Each row was made from one walk, in order. Every step used is in the known rows, and no mark comes twice. Write each row's walk.
Known rows:
duvim > nefal: -3	31	-24	25	1	9	-10	16	-16	-17	23	-5	7	-22	3	-1	-5	13	-16	-1	8	-6	43	-7	0	-17	-4
duvim > gavi > peminug > nefal: 23	45	-1	36	-7	1	-25	20	-16	14	44	-23	-16	-19	8	-1	0	-5	8	2	4	9	18	-12	-7	8	-10
duvim > gavi > rutol: 16	22	15	44	-25	14	3	33	23	-13	4	-9	-32	-23	7	34	8	-16	1	-14	16	-7	20	10	1	-4	-15
gemuz > mabi: -1	27	-17	-7	-1	-19	4	-9	14	3	-18	-3	12	-30	4	28	-15	-22	-11	0	9	8	31	17	-12	4	-8
peminug > sopot > duvim > nefal > rutol: -13	25	-40	-14	-2	-21	16	29	13	-3	56	-24	-12	-30	5	-8	27	-11	-18	-2	-22	-36	20	-30	-17	-50	-26
peminug > sopot > duvim: -4	9	-5	-26	11	-9	30	31	2	9	29	-25	-20	-10	9	-14	17	-13	-9	-11	-36	-35	10	-7	1	-16	-27
nefal > peminug > sopot: -16	-25	-8	-1	-13	-29	7	-5	20	25	11	-46	-12	-10	38	5	-10	-15	14	-6	-16	-8	13	-26	-10	-28	-39
duvim > nefal > rutol: -9	23	-35	24	-14	-13	0	7	4	-10	27	-2	-2	-41	0	15	10	1	-10	5	11	-7	32	-15	-16	-32	-11
mabi > sopot > peminug > gavi > rutol: -9	55	17	16	5	3	-21	13	24	29	-4	-18	-34	-46	11	20	30	17	-17	-39	8	-20	17	-45	4	12	-45
peminug > sopot > duvim > gavi > rutol > nefal: 10	27	-8	15	-8	18	29	45	19	-8	35	-43	-51	-25	9	5	24	-33	-11	-25	-37	-37	12	1	9	-22	-10
gavi > duvim > nefal > rutol: 10	31	-19	7	-19	-11	13	12	-4	-7	30	-10	-9	-42	8	4	32	-27	-5	6	23	-14	32	-4	-3	-21	0
peminug > gavi > rutol: 7	30	22	26	5	-6	0	8	20	-3	4	0	-6	-38	3	38	17	2	-7	-9	4	-27	25	-20	-2	6	-19
nefal > duvim: 18	-2	4	-10	-5	2	-1	6	-24	-8	20	-20	-7	-25	2	24	12	1	12	11	-16	-11	12	8	-16	-14	-24
nefal > peminug > gavi > rutol: 10	13	24	20	-16	-15	-8	-6	33	9	1	-23	8	-40	14	50	14	-15	12	-9	7	-13	34	-29	-12	-9	-24
gavi > duvim > nefal: 14	39	-7	12	-8	9	6	20	-27	-14	25	-13	1	-22	6	-12	20	-16	-13	-2	22	-16	39	5	13	-7	4
gemuz > mabi > sopot > peminug > gavi > duvim > nefal: 14	107	-6	-6	4	-8	-16	10	0	15	8	-31	14	-44	22	-3	16	0	-42	-27	19	-4	32	-34	-2	14	-21
gavi > rutol > nefal > peminug > sopot > duvim: -9	-3	-17	-23	-11	-1	15	3	31	18	23	-55	-29	-32	7	9	31	-55	11	-17	-35	-27	28	-18	3	-38	-10
peminug > sopot > duvim > nefal: -10	33	-25	-11	11	-1	8	41	-9	-9	52	-26	0	-12	4	-28	14	0	-24	-3	-25	-36	29	-17	-3	-37	-20
sopot > duvim: 14	21	5	-16	8	13	23	26	-11	-2	17	-12	2	-24	-6	3	27	-22	-1	-10	-19	-21	28	10	-7	-5	-7
gavi > peminug > sopot > mabi > gemuz: -47	8	-23	26	-10	-34	-7	-3	28	43	14	-20	-48	-37	34	-2	-2	-8	28	-15	-14	23	-4	-42	11	18	-3
duvim > gavi > peminug > sopot > mabi: -13	26	-12	27	-25	-34	-8	38	19	16	33	-29	-35	-11	35	8	-20	-5	14	-3	-14	12	-7	-27	8	11	-21
gemuz > mabi > sopot > duvim > gavi: 27	77	-6	-13	3	20	22	31	22	1	-1	-23	2	-18	15	14	-3	-39	-7	-42	-19	-2	27	5	-25	12	-24
duvim > gavi > peminug > sopot: 8	5	14	23	-18	-28	-2	35	11	21	38	-49	-26	3	32	-12	0	13	2	4	-14	11	-4	-9	-3	-2	-29
duvim > gavi: 22	16	9	42	-13	8	14	30	-4	-8	9	-18	-14	-11	22	18	-7	-3	-3	-13	-3	-1	14	12	-6	1	-20
peminug > gavi: 16	26	18	23	14	-6	11	7	-7	7	8	-8	12	-24	18	25	0	17	-11	-8	-10	-19	14	-15	-3	13	-27
gavi > rutol: -5	10	3	17	-6	0	0	9	20	-6	-4	3	-26	-35	-8	24	18	-15	1	-7	18	-13	28	4	6	-2	-8
gemuz > mabi > sopot: -11	44	-20	-8	12	-2	10	-12	27	21	-23	-5	-5	-25	16	15	-16	-20	-6	-31	1	8	30	-3	-11	21	-29

Write each row's walk:
1	-11	-22	12	-15	9	13	-20	-3	22	-5	-43	-2	-33	21	18	-4	-31	19	-10	-19	5	35	-3	-1	-11	-4
rutol > nefal > peminug
-4	-7	-3	-30	-7	-17	19	14	16	18	27	-49	-4	-10	22	-2	13	-32	7	-11	-35	-22	18	-20	-15	-33	-31
nefal > peminug > sopot > duvim
18	58	14	9	-4	39	14	46	32	-6	11	-17	-37	-24	4	13	29	-33	3	-53	-13	-27	23	-8	-5	4	-25
mabi > sopot > duvim > gavi > rutol
32	24	-3	10	-33	30	12	25	19	-5	20	-51	-13	-37	4	28	31	-61	16	-23	-23	-14	37	5	-7	-25	6
sopot > duvim > gavi > rutol > nefal > peminug
33	41	-2	28	-16	23	-25	22	-8	-27	47	-12	-39	-40	-5	42	7	-18	9	-3	5	-26	15	-9	-17	-29	-24
peminug > nefal > duvim > gavi > rutol
10	34	16	16	2	-15	-12	15	-17	18	9	-22	-2	-36	17	12	16	28	-26	-6	1	-12	9	-24	-6	8	-29
sopot > peminug > gavi
-53	10	-36	38	-2	-17	17	-4	25	26	-3	-6	-55	-40	38	11	-21	-17	12	-37	-19	1	-4	-42	11	7	-16
peminug > sopot > mabi > gemuz
18	0	-18	-3	1	19	11	-3	-35	-6	21	-34	-17	-33	2	20	15	-9	9	5	-29	-14	15	13	-3	-13	-7
rutol > nefal > duvim
6	69	2	-2	4	20	-14	17	33	5	32	-29	22	-40	4	19	29	-20	-2	-39	-12	-34	55	-56	-16	-21	-28
mabi > sopot > duvim > nefal > peminug > gavi > rutol
41	10	13	19	-24	16	2	31	-23	-22	28	-32	-14	-13	17	32	3	2	7	3	-14	-6	4	14	-23	-17	-28
nefal > duvim > gavi
7	37	5	32	-18	-8	-29	2	24	-10	24	-21	28	-42	7	39	10	-1	-6	-2	13	-13	51	-42	-14	-29	-16
duvim > nefal > peminug > gavi > rutol
19	81	-21	-2	0	36	20	23	39	0	-3	-27	-27	-41	3	26	13	-61	-8	-52	-20	-10	37	8	-6	11	-3
gemuz > mabi > sopot > duvim > gavi > rutol > nefal
20	42	-3	8	-19	48	15	20	35	12	8	-55	-29	-31	17	20	28	-62	21	-56	-29	-14	35	-17	-5	-11	-13
mabi > sopot > duvim > gavi > rutol > nefal > peminug
-16	82	-41	-4	15	-2	-30	-17	5	39	-5	-13	-26	-50	5	2	-10	-16	-21	-34	7	3	26	-33	-8	8	-33
gemuz > mabi > sopot > peminug > nefal
4	39	20	22	-10	-14	-24	18	9	8	3	-14	-21	-51	2	30	31	19	-22	-6	15	-17	16	-25	4	0	-24
sopot > peminug > gavi > rutol
14	32	-17	-7	-5	3	-39	6	-48	4	39	-26	-30	-50	-7	10	17	4	-5	10	-6	-16	8	-22	-15	-27	-28
sopot > peminug > nefal > duvim
19	6	-7	42	-38	21	4	4	26	1	-1	-46	-25	-33	18	37	5	-44	17	-20	-4	4	32	-2	0	-20	-2
duvim > gavi > rutol > nefal > peminug
3	65	-14	-41	20	8	20	8	22	15	-7	-12	6	-26	2	10	8	-38	-8	-37	-20	-8	37	0	-18	15	-20
gemuz > mabi > sopot > duvim
-6	13	-9	32	-35	-22	-14	21	12	18	44	-44	-51	-31	45	17	-2	-4	33	-6	-27	24	-19	-35	-12	0	-17
nefal > duvim > gavi > peminug > sopot > mabi > gemuz
17	89	-17	-24	11	1	-6	0	25	11	20	-34	59	-33	17	22	2	-24	-15	-31	-18	-9	57	-44	-38	-9	-27
gemuz > mabi > sopot > duvim > nefal > peminug > gavi
16	24	-6	51	-17	30	12	22	11	-15	3	-22	-40	-31	6	28	7	-25	-2	-21	-1	-9	22	13	11	-1	2
duvim > gavi > rutol > nefal
-6	42	-26	16	5	-1	-26	4	-29	20	18	-12	-30	-48	-2	-3	6	2	-15	-5	7	-10	18	-24	2	-9	-19
sopot > peminug > nefal
43	11	-9	23	-15	32	12	20	-33	-16	26	-45	-24	-23	16	24	3	-10	7	-2	-30	-10	7	18	-12	-14	-12
rutol > nefal > duvim > gavi
1	32	-10	8	10	-8	-27	-3	-16	27	36	-12	-12	-30	-7	-7	11	-7	13	11	1	3	26	-16	-1	10	-5
gavi > peminug > nefal
-1	11	-20	17	-20	1	-18	-2	-4	-2	18	-29	26	-23	14	9	-5	-8	5	-1	6	4	48	-19	-14	-34	-11
duvim > nefal > peminug
20	62	-3	12	-22	-29	-7	20	-13	5	38	-30	-1	-59	15	11	51	6	-32	6	22	-18	18	-38	-5	-16	-16
sopot > peminug > gavi > duvim > nefal > rutol
25	52	1	17	-7	-18	16	11	-4	-6	37	-14	9	-45	18	21	32	-8	-14	4	15	-27	28	-27	-6	-12	-11
peminug > gavi > duvim > nefal > rutol
-6	26	-23	3	-3	-29	-20	-13	4	32	43	-10	-24	-50	-6	10	27	-17	20	17	5	3	19	-25	-12	-5	-12
gavi > peminug > nefal > rutol
47	9	27	4	-28	-2	-20	33	-21	-5	45	-45	-8	-11	10	21	19	8	23	24	-14	17	4	10	-23	-6	-17
nefal > duvim > gavi > peminug
28	104	-13	-18	12	6	-13	21	16	23	37	-27	-4	-25	1	-1	9	-40	3	-26	-18	9	31	-15	-25	19	-16
gemuz > mabi > sopot > duvim > gavi > peminug > nefal
-10	36	-35	14	-10	-18	-20	-3	-11	22	22	-13	-43	-67	-2	13	23	-10	-8	-2	12	-11	10	-33	-11	-24	-29
sopot > peminug > nefal > rutol
-16	-6	4	-4	-1	-41	-4	14	9	32	29	-37	-22	-4	19	-14	10	10	7	14	-14	7	8	-13	3	0	-25
gavi > peminug > sopot
13	28	-16	-13	-16	9	-8	19	-7	-9	37	-32	37	-28	0	0	18	-27	2	-4	-12	-9	53	-13	-20	-40	-1
sopot > duvim > nefal > peminug
36	36	-6	27	-7	23	-13	22	-34	-19	47	-21	-22	-25	8	26	-9	-5	6	-1	-12	-21	7	-9	-22	-22	-31
peminug > nefal > duvim > gavi
